What can hang from each mark
gerod: nebaz tumak
dofiv: bubo doka
tumak: doka
nebaz: bubo doka gerod
doka: dofiv nebaz tumak
bubo: dofiv nebaz

In the rows, 100 means zero.
Known rows, with every way that one mark hangs from another
bubo{dofiv{doka} nebaz{gerod}}: | 105 |  99 | 105 |  90 | 105 | 103 | 118 | 115 | 112 |  98 |  92 |  92 |  96 | 104 |  67 |  79 | 136 |  99 | 103 |  76 | 117 | 130 |  92 | 108 |  83 | 120 |  99 | 108 |  71 |
nebaz{bubo doka{dofiv} gerod}: | 107 |  92 | 109 |  99 |  93 | 101 | 126 | 105 | 107 |  72 |  90 | 117 |  92 |  57 | 126 |  97 | 114 | 106 | 104 |  90 | 118 |  79 |  79 | 114 | 108 | 114 | 116 | 104 |  97 |
gerod{nebaz}: | 110 |  90 | 100 |  99 | 112 | 116 | 132 | 128 | 112 |  80 |  95 |  96 |  97 |  98 |  76 |  95 | 131 | 102 | 106 |  88 | 108 |  90 | 113 |  90 | 102 | 130 | 123 | 104 |  97 |
tumak{doka{nebaz}}: | 108 |  95 | 102 | 100 | 129 | 121 | 131 | 104 | 117 |  70 | 108 |  83 |  97 | 125 |  90 |  98 | 126 |  98 |  93 |  98 | 114 |  95 | 104 |  85 | 109 | 120 | 120 | 111 |  80 |
doka{dofiv{bubo} nebaz{gerod} tumak}: | 106 |  95 | 113 |  88 | 103 |  94 |  89 | 100 | 126 | 101 | 102 | 110 | 121 |  84 | 107 | 101 |  97 |  85 |  93 | 113 | 115 | 113 | 104 |  96 | 121 | 117 |  85 | 106 |  95 |
tumak{doka}: | 112 |  91 |  96 | 104 | 118 | 111 | 114 | 100 | 112 |  74 | 105 |  79 |  93 | 122 |  73 |  97 | 127 | 108 | 101 | 104 | 113 |  95 | 101 |  90 |  99 | 126 | 125 | 108 |  87 |
gerod{tumak}: | 116 |  94 | 103 | 100 | 121 |  92 |  83 | 113 | 115 |  98 |  97 | 104 | 113 | 111 |  73 |  93 | 101 |  98 |  92 | 107 | 113 |  99 |  96 | 102 | 112 | 117 | 119 | 111 |  92 |
gerod{nebaz{bubo} tumak{doka}}: | 106 |  82 |  91 |  99 | 101 | 107 |  92 | 106 | 108 |  70 | 102 |  82 |  91 | 117 |  61 |  71 | 123 | 117 | 101 |  84 | 110 |  74 | 106 |  95 | 101 | 119 | 153 | 110 |  88 |
bubo{dofiv{doka}}: | 118 | 100 | 106 |  99 | 116 | 101 | 148 | 115 | 113 |  96 |  94 |  85 |  91 | 122 |  73 |  96 | 131 |  97 |  98 |  87 | 115 | 113 | 106 |  99 |  71 | 124 | 126 | 109 |  74 |
doka{dofiv nebaz{bubo gerod} tumak}: | 102 |  90 | 111 |  92 |  95 | 101 | 104 |  94 | 122 |  88 |  97 | 115 |  97 |  67 | 114 |  91 |  94 |  92 |  91 |  90 | 119 |  93 | 100 |  96 | 122 | 116 | 118 | 104 |  96 |
nebaz{doka{dofiv tumak}}: | 127 |  92 | 109 | 105 | 133 |  95 |  87 | 103 | 136 |  92 |  84 | 106 | 108 |  82 | 107 | 109 |  94 |  94 |  99 | 105 | 109 |  95 |  84 |  97 |  97 | 128 | 126 | 100 |  95 |
dofiv{bubo}: | 111 |  94 | 101 |  99 | 104 | 103 | 137 | 101 | 109 |  98 | 110 | 102 | 109 | 102 |  72 | 105 | 118 | 101 | 101 | 107 | 108 |  90 | 107 |  99 | 106 | 122 |  77 | 107 | 105 |
tumak{doka{nebaz{bubo gerod}}}: |  92 |  90 |  98 |  94 |  96 | 114 | 122 |  94 | 102 |  66 | 112 |  92 |  83 |  98 | 105 |  84 | 130 | 106 |  96 |  81 | 119 |  89 | 106 |  93 | 114 | 111 | 122 | 111 |  81 |
tumak{doka{dofiv nebaz}}: | 112 |  99 | 114 |  99 | 125 | 125 | 136 | 110 | 125 |  54 | 103 |  87 | 101 | 115 |  97 |  99 | 115 |  99 |  93 | 109 | 121 |  91 |  94 |  94 | 115 | 119 | 129 | 112 |  87 |
tumak{doka{dofiv{bubo}}}: | 114 |  92 | 106 | 101 | 102 | 106 | 132 |  98 | 115 |  65 | 107 |  85 | 104 | 116 |  70 | 101 | 120 | 108 | 103 | 121 | 115 |  90 |  92 | 103 | 104 | 124 |  97 | 110 |  99 |
dofiv{bubo{nebaz{doka}}}: | 112 |  92 | 100 |  99 | 118 | 108 | 137 |  96 | 122 |  97 | 103 | 110 | 116 |  86 |  68 | 104 | 121 | 103 | 105 |  90 |  99 |  84 |  80 | 107 |  94 | 123 |  59 | 106 | 104 |
doka{nebaz tumak}: | 112 |  94 | 106 |  98 | 132 | 106 | 108 | 100 | 128 | 105 |  99 | 103 | 107 | 102 |  92 | 102 |  99 |  84 |  88 |  95 | 109 |  99 | 112 |  80 | 108 | 124 | 116 | 105 |  91 |
dofiv{bubo{nebaz{gerod}} doka{tumak}}: | 105 |  89 |  96 |  89 | 114 |  83 |  77 |  94 | 126 | 124 |  92 | 104 | 107 |  92 |  58 |  89 | 111 | 105 | 109 |  95 | 103 | 118 |  94 | 107 |  87 | 125 |  61 | 102 |  86 |
dofiv{bubo{nebaz} doka}: | 111 |  96 | 102 |  95 | 118 | 105 | 154 | 105 | 122 | 100 |  99 | 105 |  99 | 102 |  41 |  97 | 123 | 112 | 106 |  92 | 105 |  91 |  90 | 111 |  81 | 123 |  62 | 106 |  96 |
nebaz{gerod}: | 104 |  93 | 101 |  96 | 100 |  99 |  97 | 114 | 103 |  93 |  98 | 101 | 101 |  91 |  99 |  95 | 122 |  98 | 103 | 100 | 118 | 111 | 100 | 102 | 114 | 122 | 107 | 107 |  91 |

Rows
| 105 |  87 |  94 |  93 | 111 |  88 |  66 |  88 | 128 | 116 |  95 | 109 | 122 |  76 |  85 |  94 | 111 |  96 | 107 |  94 |  98 | 111 |  84 | 103 | 100 | 126 |  60 | 101 |  92 | -> dofiv{bubo{nebaz{doka{tumak} gerod}}}
| 107 |  98 | 109 |  96 | 125 | 112 | 173 | 106 | 116 |  87 |  98 | 111 |  72 |  93 |  91 |  96 | 119 | 106 |  95 |  76 | 114 |  69 | 106 | 100 |  87 | 111 | 115 | 108 |  83 | -> dofiv{doka{nebaz{bubo}}}
| 108 |  87 |  95 |  97 | 121 |  94 |  57 |  96 | 128 | 111 |  85 | 109 | 112 |  76 |  93 |  90 | 110 |  96 | 105 |  86 | 104 | 115 |  82 | 101 | 101 | 127 |  90 |  99 |  84 | -> bubo{nebaz{doka{tumak} gerod}}
| 111 |  87 | 105 | 100 | 101 |  88 |  87 |  94 | 119 |  89 |  86 | 115 |  95 |  57 | 124 |  95 |  98 | 101 | 103 |  89 | 113 |  89 |  84 | 105 | 102 | 119 | 122 | 100 |  95 | -> nebaz{bubo doka{dofiv tumak} gerod}
| 108 | 101 | 107 |  88 | 138 |  84 |  71 | 127 | 118 | 108 |  89 | 105 | 102 | 110 | 101 |  86 | 112 |  95 |  93 |  99 | 118 | 117 |  93 | 112 | 106 | 101 | 116 | 112 |  64 | -> dofiv{doka{nebaz{gerod{tumak}}}}
| 120 |  95 | 112 | 103 | 124 | 116 | 136 | 113 | 131 |  72 |  88 | 112 | 109 |  79 |  86 | 100 | 110 | 103 | 102 |  93 | 112 |  85 |  66 | 109 | 103 | 126 |  99 | 106 | 102 | -> bubo{nebaz{doka{dofiv}}}
| 120 |  97 | 111 | 101 | 114 | 102 | 145 | 108 | 123 |  84 |  99 | 112 | 112 |  88 | 102 | 114 | 112 | 102 | 102 | 113 | 110 |  85 |  82 | 110 | 100 | 121 |  86 | 106 | 105 | -> nebaz{doka{dofiv{bubo}}}
| 112 | 101 | 108 |  92 | 134 | 103 | 159 | 112 | 122 | 101 | 105 | 104 |  97 | 111 |  80 | 107 | 122 | 100 |  97 |  99 | 108 |  88 | 107 | 101 |  91 | 113 |  78 | 109 |  82 | -> dofiv{bubo doka{nebaz}}
|  98 |  97 | 106 |  91 | 112 | 103 | 145 | 110 | 108 |  88 |  97 | 112 |  76 |  82 | 109 |  89 | 125 | 106 |  99 |  76 | 117 |  90 | 107 | 106 |  95 | 106 | 109 | 108 |  75 | -> dofiv{doka{nebaz{bubo gerod}}}
| 104 |  89 | 103 |  97 |  74 | 119 | 160 | 109 | 103 |  83 | 105 |  91 |  89 |  97 |  70 |  84 | 136 | 102 |  99 |  65 | 113 |  80 | 123 |  88 |  87 | 125 | 141 | 108 |  95 | -> gerod{nebaz{bubo{dofiv}}}
| 113 |  86 |  94 |  99 | 123 | 103 |  70 | 120 | 115 |  76 |  97 |  75 | 104 | 132 |  61 |  80 | 124 | 110 | 103 |  99 | 109 |  99 | 103 |  93 | 103 | 123 | 147 | 111 |  82 | -> gerod{nebaz tumak{doka}}
| 104 |  92 | 100 |  92 | 107 |  93 |  55 | 110 | 114 |  99 |  94 | 107 | 118 |  95 |  64 |  74 | 107 |  99 |  97 |  96 | 114 | 116 |  79 | 110 | 121 | 114 |  95 | 111 |  90 | -> bubo{nebaz{gerod{tumak}}}
| 107 |  96 | 103 |  90 | 138 |  87 |  77 | 110 | 127 | 111 |  86 |  99 |  94 | 100 | 105 |  97 | 107 |  91 |  97 |  93 | 111 | 122 | 109 |  96 |  96 | 117 | 108 | 104 |  66 | -> dofiv{doka{nebaz{gerod} tumak}}
| 110 |  94 | 104 |  96 | 131 |  98 | 132 |  95 | 129 | 106 |  93 | 109 |  78 |  93 |  83 |  99 | 101 | 102 |  93 |  76 | 108 |  80 | 114 |  91 |  83 | 118 | 120 | 105 |  83 | -> dofiv{doka{nebaz{bubo} tumak}}
| 106 |  90 | 107 |  91 |  93 |  94 |  80 |  92 | 128 | 101 |  96 | 111 | 121 |  74 |  66 |  89 |  99 |  97 | 103 | 108 | 112 | 113 |  84 | 105 | 116 | 127 |  65 | 101 | 107 | -> doka{dofiv{bubo{nebaz{gerod}}} tumak}
| 108 | 100 | 108 |  88 | 122 |  91 |  88 | 110 | 122 | 115 |  90 |  88 | 100 | 111 | 104 |  88 | 119 |  83 |  91 |  84 | 114 | 139 | 115 |  90 |  86 | 118 | 125 | 106 |  59 | -> bubo{dofiv{doka{nebaz{gerod} tumak}}}
| 118 |  94 | 105 |  98 | 110 |  95 |  83 | 100 | 118 |  74 | 106 |  88 | 118 | 126 |  63 |  93 | 103 | 110 |  96 | 127 | 117 |  98 |  82 | 110 | 110 | 115 | 109 | 115 |  97 | -> gerod{tumak{doka{dofiv{bubo}}}}
| 119 |  92 |  98 |  98 | 129 |  79 | 105 |  94 | 127 | 125 |  95 |  98 |  97 | 109 |  62 | 106 | 105 | 103 | 103 | 104 | 103 | 102 | 109 |  97 |  76 | 127 |  84 | 101 |  87 | -> dofiv{bubo doka{tumak}}
| 103 |  96 | 103 |  93 |  84 |  94 | 141 | 106 |  98 |  95 |  97 |  96 |  78 |  91 |  84 |  83 | 134 | 104 | 101 |  73 | 119 | 106 | 108 | 109 |  78 | 115 | 126 | 107 |  76 | -> nebaz{bubo{dofiv{doka}} gerod}
| 113 |  94 |  98 |  97 | 122 |  79 |  46 | 116 | 112 | 103 |  90 | 107 | 117 |  92 | 115 |  91 | 112 |  96 |  98 | 102 | 111 | 111 |  79 | 113 | 109 | 109 | 115 | 110 |  80 | -> nebaz{doka gerod{tumak}}
| 106 |  89 |  97 |  97 |  89 |  89 |  85 |  86 | 110 | 110 |  95 |  97 |  97 |  79 | 112 |  89 | 115 |  93 |  96 |  74 | 109 | 107 | 104 |  96 |  86 | 122 | 129 | 102 |  80 | -> nebaz{bubo{dofiv} doka{tumak} gerod}
| 101 |  95 |  99 |  88 | 105 |  96 | 117 | 108 | 111 |  99 |  99 | 106 |  98 |  90 |  57 |  91 | 128 | 110 | 109 |  93 | 108 | 109 |  89 | 116 |  92 | 118 |  53 | 106 |  88 | -> dofiv{bubo{nebaz{gerod}} doka}
| 111 |  83 | 103 |  99 | 100 | 110 | 100 | 111 | 116 |  54 |  97 |  88 |  92 | 109 |  67 |  74 | 113 | 119 | 102 |  93 | 119 |  70 |  93 | 103 | 108 | 117 | 157 | 111 |  94 | -> gerod{nebaz{bubo} tumak{doka{dofiv}}}
| 115 |  93 | 105 |  96 | 110 | 107 |  85 |  99 | 128 |  71 | 105 |  92 | 120 | 118 |  38 |  80 | 103 | 113 |  97 | 115 | 114 |  95 |  69 | 112 | 115 | 115 |  90 | 114 | 102 | -> gerod{tumak{doka{dofiv{bubo{nebaz}}}}}
| 117 |  96 | 117 |  97 | 128 | 108 | 115 | 110 | 139 |  89 |  92 | 109 | 112 |  94 |  98 | 104 |  91 |  86 |  89 | 105 | 117 |  98 | 100 |  87 | 117 | 122 | 121 | 105 |  94 | -> doka{dofiv nebaz tumak}
| 109 |  92 | 100 |  95 | 125 |  92 |  47 | 112 | 120 | 100 |  90 | 111 | 120 |  85 |  89 |  82 | 110 |  99 | 101 |  91 | 109 | 111 |  66 | 116 | 113 | 112 |  99 | 109 |  83 | -> bubo{nebaz{doka gerod{tumak}}}
| 124 |  90 | 110 |  99 | 131 |  99 |  85 | 134 | 126 |  77 |  81 | 104 | 113 |  95 | 102 |  89 | 107 | 102 | 103 | 100 | 111 |  89 |  82 | 108 | 106 | 116 | 140 | 108 |  89 | -> gerod{nebaz{doka{dofiv}} tumak}
| 110 |  96 | 103 |  92 | 109 |  93 |  57 | 111 | 116 | 106 |  93 |  99 | 126 | 100 |  85 |  75 | 120 |  90 |  94 |  83 | 113 | 130 |  74 | 113 | 102 | 112 | 110 | 112 |  77 | -> bubo{dofiv nebaz{doka gerod{tumak}}}
|  92 |  96 | 103 |  92 |  82 | 118 | 132 |  93 | 100 |  72 | 115 |  78 |  89 | 112 | 104 |  78 | 140 |  97 |  89 |  75 | 121 | 106 | 112 |  91 | 103 | 113 | 135 | 112 |  72 | -> tumak{doka{nebaz{bubo{dofiv} gerod}}}
|  98 |  96 | 105 |  89 |  97 |  98 |  91 | 107 | 107 |  93 | 104 | 116 | 104 |  85 | 105 |  83 | 105 |  95 |  88 |  87 | 119 |  90 |  99 | 106 | 126 |  99 | 122 | 113 |  87 | -> doka{nebaz{bubo gerod{tumak}}}
